Each row comes from the steps of one path. Every step used is in the known rows, and no mark comes twice. Write the path behind each row, first mark first.
Known rows
S -> N -> F: [ 0.45 -0.49 -1.00  0.84 -0.79  2.01  2.07 -1.36  0.16 -0.24 -0.81 -1.69
 -3.41  0.99 -0.23 -0.06  6.46  6.57  1.11  1.07 -0.59 -0.25 -0.41 -0.40
  3.31]
F -> E -> S -> N: [-1.31  2.63 -0.64  1.22 -1.20  0.13  1.83  1.96  0.64  1.16 -1.57  2.72
 -1.53 -0.47  0.12 -1.56 -0.86 -4.45  1.39 -0.39 -1.77  3.55  0.31 -0.19
 -0.02]
S -> N -> F -> C: [ 0.30 -0.75 -1.38  1.08 -0.94  2.29  2.26 -1.63 -0.12 -0.04 -0.52 -0.39
 -4.67  0.90 -0.44  0.22  6.73  3.65  1.03  0.52 -0.44  0.75 -0.31 -0.65
  2.97]
N -> F -> E -> C: [-0.13 -0.75 -1.63  1.59  0.82 -0.62 -0.56  0.61 -0.38  0.89 -0.49  2.00
 -4.98  1.92 -0.75 -1.64  2.71 -3.34  1.64  2.62 -0.96  1.40  0.55  0.10
  1.76]
C -> E -> F -> N: [ 0.03 -0.91 -0.49  0.19 -0.88 -0.94 -0.07  3.17  0.23 -0.01  0.11  1.21
  4.55  1.67  4.54 -2.76 -1.86 -0.90  1.00  0.14 -1.46 -2.76  0.68  0.70
 -1.10]
E -> C -> M -> X -> N: [-1.62 -3.94 -1.12  1.42  0.09 -1.37  1.79 -1.25  0.39  1.44  2.15  2.07
  4.02  1.65  2.22 -2.53 -4.83 -1.92 -3.43  1.81 -1.51  4.68  1.17  0.26
  0.00]
N -> F -> C -> E: [ 0.28 -2.13 -1.06  1.53  0.95 -0.29  0.00 -0.15 -1.35 -0.37  0.05  1.29
 -3.71  1.77  0.34 -0.43  3.13 -1.15  2.22  1.68 -0.28 -0.68  0.36 -0.70
  1.80]
F -> C -> E -> S -> N: [-1.17 -0.47 -0.45  1.24 -0.97  0.03  2.23  0.56 -0.38 -0.25  0.34  3.88
 -0.16  0.32  1.04 -1.78 -2.50 -4.09  1.27 -0.90 -0.78  1.56  0.63 -1.33
 -0.84]
F -> E: [-0.40  1.35 -0.26  0.73 -0.22 -0.88 -0.61  2.31  0.35  1.88 -0.58  2.87
 -2.59  0.19 -0.37 -0.25 -1.15 -4.54  1.02  0.10 -0.73  2.03  0.70  0.61
 -1.06]
M -> C -> F -> E -> S -> N -> X: [-1.33  0.50 -1.15  0.59  0.21 -0.16  1.25  0.07  1.91  0.25  0.38  2.22
  2.14  3.77  0.95 -2.23  4.66  0.50  1.70  0.95 -1.26  3.69 -0.38 -0.38
  1.73]
S -> E -> C: [-0.46 -2.05 -1.60  0.29 -0.33 -0.98  1.22 -0.22  0.70  0.19  1.81  4.38
 -2.98  1.00  1.84 -2.25 -3.52  0.57  0.40 -0.36 -0.04  2.65  0.50  0.79
 -0.74]
S -> N: [ 0.01  0.25 -0.39  0.19 -1.57  1.87  2.30 -0.91  0.78  0.15 -0.37 -0.64
 -1.29  0.06 -0.08 -0.17  2.97  5.41 -0.02 -0.38 -0.42  0.49 -0.23 -0.32
  1.39]
F -> N -> S -> E: [ 0.72 -0.33 -1.19 -0.07 -1.96 -1.05  3.08  0.23  1.15  0.47 -1.43  1.27
 -1.86 -2.18  0.90 -0.61  4.39 -0.86  0.92 -3.34 -1.32  0.14  0.67  1.65
  0.03]
F -> E -> C: [-1.14  0.42 -1.10  1.02 -0.39 -1.11 -0.24  1.82  0.76  2.11  0.31  5.08
 -2.87  0.87 -0.80 -2.55 -3.23 -7.25  0.18  0.82 -1.00  3.59  1.19  0.38
 -1.44]
C -> M -> X -> N -> S: [-0.87 -4.12 -0.12  1.41 -0.07 -1.99  2.41 -0.85 -0.04  1.05  1.06 -1.29
  5.47  0.42  2.95  1.04 -2.18  2.24 -2.82  0.53 -1.85  3.78  0.62  0.65
  0.37]
M -> X -> N -> S: [ 0.38 -1.16  0.23 -0.85 -1.68 -1.77  2.88 -0.33 -0.21 -0.08  0.55  0.50
  5.69 -1.21  0.36  1.55 -0.93  0.16 -3.15  0.39 -1.73  0.52  0.03  0.34
 -0.27]
X -> N: [ 0.39 -0.35  0.30 -1.36 -0.66 -0.19  0.74 -1.47 -0.61  0.05 -0.06 -1.15
  0.41 -2.12  1.08  1.28  3.21  5.04 -2.33  0.24 -1.11 -1.59 -0.73  0.16
 -0.25]
S -> N -> F -> E: [ 0.27  0.02 -1.17  1.23 -0.89  1.59  1.72 -0.31  0.31  0.73 -1.15 -0.27
 -4.80  1.04 -0.33 -0.26  5.87  4.32  1.61  1.17 -0.94  0.83 -0.08 -0.15
  2.78]
M -> X: [ 0.15 -0.60  0.31  0.24 -0.36 -0.93  1.39  0.64 -0.15  0.75  0.87  1.08
  6.36  1.00  1.14  0.58 -4.20 -2.22 -2.01  1.20 -0.63  1.43  0.65  0.43
  0.59]
N -> S -> E: [ 0.07 -1.63 -1.08 -0.30 -1.80 -2.08  2.55  0.29  0.93 -1.71  0.12  2.01
 -3.87 -1.22 -1.74  0.15  0.88  0.23  2.03 -2.70 -0.46  1.21 -0.12  0.31
 -1.58]
C -> F -> E -> S -> N -> X: [-0.49 -1.77 -1.10  1.28  0.11 -0.43  0.41  0.22  0.49 -0.23  0.44  0.80
  2.11  2.95  2.62 -1.70  2.31  2.21  2.23  0.03 -2.37  3.96  0.38 -0.08
  0.72]
F -> E -> S -> N -> X: [-1.11  1.17 -0.46  1.59 -1.23  0.15  1.89  1.63  0.75  0.72 -1.36  2.62
 -1.38  0.02 -0.81 -1.96 -0.25 -3.28  1.52  0.58 -2.00  3.57  0.64 -0.07
  0.25]
X -> N -> F -> C -> M: [ 0.31 -2.28 -0.81  0.25  0.36 -0.03  0.92 -2.40 -1.43  0.13  0.02 -1.41
 -2.52 -0.91  1.69  1.75  6.42  4.00 -1.57  1.26 -1.34 -0.19 -0.58 -0.03
  1.65]
N -> S: [-0.12 -0.86 -0.54 -0.38 -1.73 -1.55  1.94  0.14  0.74 -1.68 -0.55  0.43
 -1.87 -1.40 -3.34  0.12  2.04 -2.13  1.11 -1.96 -0.61  0.48 -0.17 -0.39
 -1.32]
C -> M -> X -> N -> F -> E: [-0.75 -3.65 -0.34  2.10  0.83 -1.68  1.40 -0.33 -0.49  2.06  0.82 -0.95
  4.19  1.36  3.92  0.88 -1.54  1.99 -2.31  1.96 -1.95  4.00  0.84  0.93
  1.48]
X -> N -> S: [ 0.34 -0.97 -0.06 -1.61 -1.86 -1.26  2.13 -1.39 -0.10 -1.15 -0.39 -0.87
 -0.98 -3.11 -1.14  1.51  4.72  3.55 -1.57 -1.21 -1.53 -1.32 -0.82 -0.08
 -1.10]

Which path is each row?
[-0.11 -2.44 -2.12  0.07 -0.94 -0.46  1.20  0.80 -0.09  0.01  1.98  2.48
  0.38  1.21  5.49  0.68 -1.29 -0.84 -0.96 -0.74 -0.90  2.77 -0.23  1.57
 -0.53] : S -> E -> F -> C -> M -> X -> N
[ 0.37 -0.82 -1.58  0.09 -2.10 -1.21  3.24  0.05  1.41  0.54 -1.02  2.29
 -1.92 -1.74  0.65 -1.74  3.41 -2.11  0.50 -3.01 -1.47  0.89  0.91  1.50
 -0.14] : F -> N -> S -> E -> C
[-0.82 -3.83 -1.54  0.92 -0.15 -1.70  2.21 -0.74  0.51  0.96  2.43  3.59
 -0.07  1.16  3.89 -1.65 -4.59  2.61 -1.42  0.22 -0.94  4.29  0.76  1.19
 -0.36] : S -> E -> C -> M -> X -> N
[-0.45 -2.26 -1.66 -0.17 -1.94 -2.24  2.87 -0.06  1.21 -1.51  0.72  3.53
 -4.08 -0.69 -2.08 -1.35 -0.40 -1.69  1.43 -2.19 -0.65  2.21  0.20  0.17
 -1.88] : N -> S -> E -> C
[ 0.77 -1.27  0.08 -0.30 -0.27 -0.94  1.79 -0.67 -1.04  0.47  0.48 -0.52
  5.09  0.12  1.88  1.53  0.45  2.17 -3.00  2.38 -1.53 -0.17 -0.03  0.48
  1.86] : M -> X -> N -> F
[-0.07 -1.19 -1.00  0.58  0.84 -1.12 -1.32  0.82  0.15  0.69  0.91  0.95
  1.22  2.94  3.21 -0.38  1.33  1.05  1.85 -0.59 -1.43  2.89  0.33  0.36
 -0.37] : C -> F -> E
[-1.17 -0.19  0.45  1.06 -0.88 -0.76  2.55  1.52  0.19 -0.83 -0.36  1.62
  3.25  0.75  2.27 -3.46 -4.23  2.68  2.02  0.18 -1.56 -0.43  0.48 -1.21
 -0.36] : C -> E -> S -> N
[-0.37 -2.92 -1.93 -0.11 -1.60 -2.44  2.50 -0.28  1.23 -1.80  1.17  3.10
 -3.03  0.29 -0.87 -1.49  0.42 -0.28  1.79 -2.38 -0.96  2.76  0.13  0.15
 -1.69] : N -> S -> E -> C -> F
[-0.02 -1.93 -1.68  0.75 -1.71 -1.44  3.34 -0.10  1.44  0.89 -0.75  1.71
 -1.54 -1.38  1.51 -1.72  2.93 -1.41  0.35 -2.97 -1.69  2.07  1.12  1.65
  0.11] : F -> N -> S -> E -> C -> M
[-0.82  0.00 -0.57  0.06 -0.32 -0.67  0.65  1.92  1.71  0.07  0.37  2.59
  4.06  3.16  1.65 -3.26  1.95 -1.53  0.90  1.76 -0.73 -0.96  0.07  0.29
  0.59] : M -> C -> E -> F -> N -> X
[-0.26 -2.30 -2.20  0.60 -0.67 -0.41  0.89  1.27  0.13  0.05  2.01  2.84
  0.31  1.93  5.14  0.31 -2.38 -2.61 -0.14 -0.83 -0.54  3.28  0.00  1.52
 -0.52] : S -> E -> F -> C -> M -> X
[-0.10 -0.34 -1.55  1.33 -0.96  1.49  1.95 -0.48  0.49  0.82 -0.69  0.77
 -4.79  1.44 -0.56 -1.27  4.86  2.96  1.18  1.49 -1.06  1.59  0.15 -0.23
  2.55] : S -> N -> F -> E -> C
[-0.81 -3.69  0.07  1.54  0.52 -1.46  1.70 -0.89 -0.29  1.64  1.23 -1.40
  6.00  0.87  4.09  0.97 -2.82  2.92 -3.23  1.19 -1.61  3.59  0.71  0.79
  0.81] : C -> M -> X -> N
[ 0.18 -2.63 -1.13 -1.44 -1.68 -1.94  2.48 -1.76  0.22 -1.27  0.95  0.99
 -1.44 -1.70  0.89  0.25  3.70  5.18 -1.01 -1.56 -1.86  0.47 -0.66  0.27
 -1.44] : X -> N -> S -> E -> C -> F
[ 0.04 -2.10 -1.60  0.80 -1.83 -1.78  3.83  0.01  1.39  1.16 -0.48  2.05
  0.73 -1.06  1.98 -1.62  1.43 -2.20 -0.37 -2.54 -1.90  2.55  1.33  1.80
  0.24] : F -> N -> S -> E -> C -> M -> X
[-1.00 -0.16 -0.28  1.18 -1.44  1.47  3.62 -1.00  0.60 -1.60 -1.09 -0.34
  1.58 -0.18 -0.57 -2.36  1.58  1.75  0.70  0.66 -1.80  2.21 -0.11 -0.98
  1.95] : E -> S -> N -> X
[-1.32  1.91 -0.48  0.66 -1.41  1.44  3.50 -0.34  0.48 -1.07 -1.44 -0.27
  1.53 -0.79  0.77 -1.93  0.49  0.19  0.52 -0.64 -1.49  2.11 -0.56 -1.18
  1.50] : E -> S -> N
[-0.58 -4.23 -1.86  1.22  0.24 -1.64  2.10 -1.00  0.16  0.83  2.17  3.03
 -1.11  1.61  3.91 -1.55 -2.87  3.12 -0.90  0.99 -1.03  3.86  0.68  1.13
  0.61] : S -> E -> C -> M -> X -> N -> F
[-1.89  1.87  0.08  0.27  0.24 -1.20  1.66  1.53  1.30 -0.15 -0.14  3.15
  3.49  2.09  1.04 -3.34 -1.29 -1.81  1.53  0.93 -0.44  0.41 -0.31 -1.09
  0.34] : M -> C -> E -> S
[ 0.46 -2.78 -0.09  0.90 -1.62  1.92  2.44 -1.68  0.95 -0.66  0.12 -0.78
 -1.09  0.90 -1.95 -0.91  4.51  7.58  0.26  1.49 -0.81  0.63  0.38 -0.11
  1.86] : S -> N -> X
[ 0.70 -0.35 -0.44 -0.35  0.03 -0.46  0.21 -0.79 -1.10  0.56 -0.84 -0.81
 -3.12 -1.11  0.85  1.24  6.19  4.03 -0.79  1.68 -1.63 -1.34 -0.58  0.34
  1.22] : X -> N -> F -> E
[-0.07 -1.51 -2.08 -0.54 -2.39 -1.45  2.18  1.08  0.88 -2.11  0.52  2.57
 -3.57 -0.63 -0.63  0.21  1.97 -3.89  1.67 -2.90 -0.69  1.49 -0.44  0.45
 -1.91] : N -> S -> E -> F -> C
[-0.31 -2.14 -2.32  0.47 -0.58 -0.10  0.44  1.06  0.19 -0.26  1.75  2.51
 -1.90  1.65  4.77  0.07 -0.84 -1.79  0.57 -1.21 -0.31  2.81 -0.22  1.37
 -0.64] : S -> E -> F -> C -> M
[ 0.79 -2.02 -1.91 -0.01 -1.16  0.11  0.82  1.15  0.73 -0.37  0.67  1.54
 -0.59  1.07  4.20 -0.97  1.89  0.96  0.74 -0.59 -0.95  0.34  0.15  2.25
  0.22] : S -> E -> F -> N -> X
[-0.28  0.68 -1.16  1.69  0.81 -0.36  0.16  1.04 -0.75  0.20 -1.69  0.60
 -3.72  1.05  0.03 -0.90  3.37 -3.09  2.49  1.97 -1.35  1.28  0.03 -0.21
  2.39] : N -> F -> E -> S
[-1.32  2.48 -0.40  1.16 -0.43 -0.80  0.70  2.46  0.28  1.08 -1.41  3.04
 -0.87 -0.38  0.14 -1.45 -2.39 -6.98  1.36 -0.15 -1.58  3.35  0.43 -0.02
 -0.71] : F -> E -> S
[-1.06 -2.89 -0.79  2.04  0.25 -0.43  1.39 -0.64 -0.51  1.49  1.55  2.14
  1.60  1.15  1.94  0.96 -2.58 -5.59 -1.57 -0.28 -0.45  4.98  1.02  0.05
  0.18] : F -> C -> M -> X
[-0.08 -1.96 -0.98  0.51  0.33 -0.87  0.58 -1.25 -0.86  1.03 -0.14 -0.26
 -2.67 -0.35  1.62  0.18  4.64  3.35 -1.43  2.11 -1.98  0.61 -0.12  0.41
  1.26] : X -> N -> F -> E -> C -> M
[-0.97 -1.94 -0.32  1.63 -0.99  0.03  2.24  0.18 -0.28 -0.63  0.60  3.84
 -0.16  0.73  0.08 -2.12 -1.67 -2.91  1.35 -0.01 -0.97  1.58  0.93 -1.24
 -0.52] : F -> C -> E -> S -> N -> X
[ 0.72 -1.10 -1.62 -0.15 -1.44  1.15 -0.14  1.31  0.64 -0.45 -0.28 -0.97
  3.23  1.21  2.69 -1.46  5.03 -3.42 -0.73  0.65 -1.65 -1.09  0.20  1.77
  0.87] : E -> F -> N -> X
[-0.52  0.31 -1.61 -0.44  0.00 -0.99  1.56 -0.29  2.00  0.27  0.36  1.92
  1.57  2.49  2.48 -1.41  6.11  1.01  1.49 -1.46 -0.76  2.04 -0.50  0.52
  1.33] : M -> C -> F -> N -> S -> E
[-0.55  0.94 -1.16 -0.32  0.64 -0.20  0.64 -0.36  1.63  0.87  0.25  0.94
  3.27  2.90  2.85 -1.42  5.93  0.53  0.67 -0.50 -0.63  1.59 -0.49  0.29
  1.85] : M -> C -> F -> N
[ 0.99 -3.61 -0.94  0.62  0.42 -0.24  0.10 -1.28  0.38 -0.11  0.60 -1.28
  3.83  2.50  3.58 -1.24  5.80  5.00  1.00 -0.32 -1.93  0.90  0.83  1.08
  1.59] : C -> F -> N -> X
